Every row comes from one small tree of marks. Brackets hold a mark, then the marks that hang from it, in the order of their numbers. Every link used is in the known rows. Which tree was each row made from?
Known rows:
(Q_990 (Q_660 (Q_485 (Q_538 Q_745 Q_877)) (Q_643 Q_595))): [ 1.629 -0.291 -1.807 -1.624 -2.814  1.397 -2.531  5.204 -0.753 -5.040
  0.342  2.574  3.601  1.855  1.237  5.589  0.372 -4.051  3.353]
(Q_660 (Q_485 (Q_538 Q_745)) Q_643): [ 1.902 -0.153 -0.468  0.442  0.411  0.295  1.869  6.216 -0.023 -3.070
  4.960  0.825  2.553  1.211 -1.282  3.574 -2.383  0.021  1.253]
(Q_877 (Q_538 (Q_485 (Q_660 Q_643)) Q_745)): [ 1.796 -4.141 -2.168 -0.016 -0.734  3.293 -0.145  3.956 -0.286 -2.048
 -2.743  2.385  4.325 -0.822 -1.572  6.685 -4.265 -3.530 -2.417]
(Q_485 (Q_538 Q_745 Q_877) Q_660): [ 1.128 -1.795  0.390 -0.099  0.669 -0.043  0.226 -0.783  0.300 -1.758
 -5.057  5.388  0.116  1.396  2.960  0.721 -0.092  2.873  0.325]
(Q_990 (Q_660 (Q_485 Q_538))): [ 0.161  0.081  1.076  0.432 -0.089  0.219  0.048  1.537  0.225 -2.113
  1.385  3.247  3.317  0.849  0.791  2.779  1.440 -0.549  2.050]
(Q_660 (Q_485 (Q_538 Q_877)) (Q_643 Q_595)): [ 1.868  1.179 -1.638 -0.518 -2.858 -0.254  0.938  4.355 -0.846 -3.645
  1.991  2.097  0.779  1.574  0.099  1.913 -0.419 -2.380  2.961]
(Q_485 Q_538): [ 1.099  0.773  1.102  1.582  0.806 -0.738  1.315  0.040 -0.041 -0.322
 -1.066  2.779 -0.965  1.126  1.688 -0.804  0.235  1.807  0.741]
(Q_538 Q_745): [ 0.393 -1.175 -0.361 -0.918  0.595  1.008 -1.598  1.764  0.061 -0.588
  0.113 -0.214  0.343  0.476  0.338  0.951 -0.483  0.439 -0.253]
(Q_595 (Q_643 Q_660)): [ 1.205  1.433 -1.147 -1.630  1.888  0.359 -1.988  0.219 -1.545 -2.302
 -0.381 -1.647  0.666  1.036  0.599  1.805  0.192 -2.489 -0.525]
(Q_643 Q_660): [ 1.170  1.629 -1.297 -1.014 -1.104  0.587 -1.083 -0.066 -1.345  0.195
 -1.095  0.359 -1.330  0.188 -0.360  1.100 -0.021 -2.164  0.336]
(Q_538 Q_485 Q_745 Q_877): [-0.722 -4.549 -1.442 -3.218 -3.363  2.361 -2.843  4.220  0.663 -3.535
 -1.921  1.144  2.550  0.769  2.883 -0.129  1.161 -1.092 -0.272]
(Q_643 Q_595 (Q_660 (Q_485 (Q_538 Q_745 Q_877)))): [ 2.829  1.149 -2.426 -3.101 -2.828  1.738 -3.306  3.962 -1.848 -2.712
 -0.602  3.880 -1.846  2.394  1.911  1.477  1.243 -2.047  2.776]
(Q_538 (Q_485 Q_660) Q_745 Q_877): [-0.453 -4.559 -1.233 -3.009 -2.100  1.973 -1.419  0.996  0.618 -2.920
 -4.244  3.249  2.274  0.839  1.626  1.796  0.227 -0.323 -0.518]
(Q_485 (Q_538 Q_745 Q_877) (Q_660 (Q_643 Q_595))): [ 2.936  0.420 -1.551 -0.195 -0.635  0.070  0.168  0.391 -1.037 -2.708
 -4.537  4.201 -0.826  2.042  1.025  3.822 -1.821 -0.906  1.753]
(Q_595 Q_643): [-0.048 -0.196  0.140 -0.601  3.016 -0.229 -0.978  0.296 -0.212 -2.513
  0.692 -2.058  2.034  0.957  0.833  0.636  0.191 -0.376 -0.839]
(Q_990 (Q_660 (Q_485 Q_538) (Q_643 Q_595))): [ 2.009  2.189 -0.852  0.339 -1.405  0.355  0.059  2.810 -1.110 -3.004
  1.890  1.986  2.244  1.562 -1.215  5.900 -0.250 -4.320  3.480]
(Q_595 (Q_643 (Q_660 (Q_485 (Q_538 Q_745))))): [ 2.477  0.687 -0.720 -1.847  2.860  0.997 -1.794  4.359 -1.253 -4.137
  2.967  0.697  1.692  2.518  0.947  2.876 -0.027 -0.497  0.566]

Write each row's tree:
[ 0.968 -2.668 -1.582 -1.127 -0.664  1.653  0.997  2.402 -0.009 -2.812
 -0.957  0.907  2.756  0.795 -2.169  5.576 -3.048 -2.235 -0.524]  (Q_538 (Q_485 (Q_660 Q_643)) Q_745)
[ 2.656  2.539 -1.096  0.616 -0.931 -0.251  1.833  3.673 -1.151 -2.178
  3.743  1.339 -0.317  1.760 -2.020  3.116 -1.538 -2.145  2.721]  (Q_660 (Q_485 Q_538) (Q_643 Q_595))
[ 2.412  2.223 -2.037 -2.153 -3.428  0.673 -1.711  2.248 -1.859 -2.143
 -0.708  4.036 -2.188  2.012  1.474  0.529  1.654 -2.502  3.116]  (Q_643 Q_595 (Q_660 (Q_485 (Q_538 Q_877))))
[ 1.564  1.782 -2.196 -1.021 -1.625  0.414  0.536  3.679 -1.128 -1.807
  4.785 -1.412  0.556  0.616 -3.675  4.086 -1.762 -3.974  1.977]  (Q_660 Q_485 (Q_643 Q_595))
[ 3.261  2.961 -0.599  1.769  0.769 -0.959  2.712 -1.977 -1.434 -0.699
 -2.953  3.686 -2.263  1.796 -1.508  4.095 -2.504 -1.220  1.875]  (Q_485 Q_538 (Q_660 (Q_643 Q_595)))
[ 1.489  0.886 -0.096  1.310 -0.148 -0.749  3.429  4.496 -0.074 -2.572
  4.803  1.026  2.216  0.831 -1.656  2.585 -1.905 -0.470  1.551]  (Q_660 (Q_485 Q_538) Q_643)
[ 2.963 -2.598 -3.150 -0.772 -1.385  3.800 -1.762  3.069 -1.344 -1.736
 -3.883  2.632  1.698  0.093 -1.852  7.367 -3.797 -5.374 -1.188]  (Q_877 (Q_538 (Q_485 (Q_660 (Q_643 Q_595))) Q_745))
[ 2.311  0.046 -2.049 -1.413 -2.327  0.757 -0.612  6.031 -0.754 -4.175
  2.179  1.900  1.033  2.062  0.461  2.841 -0.921 -1.865  2.725]  (Q_660 (Q_485 (Q_538 Q_745 Q_877)) (Q_643 Q_595))
[ 0.915  1.043 -1.458 -2.521  1.463  0.690 -1.435  2.661 -1.319 -3.177
  3.824 -1.931  2.330  0.970 -1.097  2.735  0.115 -2.705  0.043]  (Q_595 (Q_643 (Q_660 Q_485)))
[-0.241 -0.150 -0.902 -0.453 -1.502  0.592  0.342  3.611 -0.033 -3.024
  4.044 -1.094  5.843 -0.531 -2.665  6.159 -0.948 -4.380  1.444]  (Q_990 (Q_660 Q_485 Q_643))
[ 2.150  2.159 -1.688  0.209 -0.032 -0.240  1.382 -1.981 -1.415 -0.374
 -1.834  0.861 -1.371  0.761 -3.206  5.028 -2.707 -3.007  1.165]  (Q_485 (Q_660 (Q_643 Q_595)))
[ 2.004  1.809 -0.358 -0.938  2.340 -0.043 -0.118  2.736 -1.347 -3.518
  2.794  0.874  1.373  2.012  0.563  1.879  0.451 -0.980  0.829]  (Q_595 (Q_643 (Q_660 (Q_485 Q_538))))
[ 0.758 -1.688  0.152 -0.399 -0.611  0.306 -1.161  2.337  0.336 -2.318
 -2.615  3.347  0.443  1.293  4.197 -1.214  0.915  2.094  0.701]  (Q_485 (Q_538 Q_745 Q_877))
[ 2.558 -1.420 -2.808  0.115 -1.959  2.750 -0.131  1.446 -1.414 -1.174
 -3.989  2.907  1.395 -0.275 -2.291  6.328 -3.343 -5.785 -0.874]  (Q_877 (Q_538 (Q_485 (Q_660 (Q_643 Q_595)))))
[ 1.686 -0.655 -1.341 -2.969  0.866  0.965 -2.592  5.015 -0.955 -5.512
  1.198  1.428  2.753  2.311  3.083  1.550  1.062 -0.640  0.754]  (Q_595 (Q_643 (Q_660 (Q_485 (Q_538 Q_745 Q_877)))))
[ 1.757 -1.249 -0.521  0.591  0.139 -0.394  1.784  1.182  0.006 -3.114
 -3.366  3.834  1.752  1.120  1.242  3.181 -2.241  0.867  0.603]  (Q_485 (Q_538 Q_745 Q_877) (Q_660 Q_643))
[ 1.391 -2.427 -3.126 -2.986 -3.428  2.121 -1.426  2.227 -0.740 -3.893
 -3.792  2.050  1.239  1.508 -0.435  4.882 -1.484 -4.141  0.902]  (Q_538 (Q_485 (Q_660 (Q_643 Q_595))) Q_745 Q_877)
[ 1.170 -4.738 -1.268 -0.695 -0.155  3.605 -1.664  1.896  0.004 -0.733
 -4.294  3.868  2.770 -0.635  0.093  4.186 -2.040 -1.596 -2.564]  (Q_877 (Q_538 (Q_485 Q_660) Q_745))
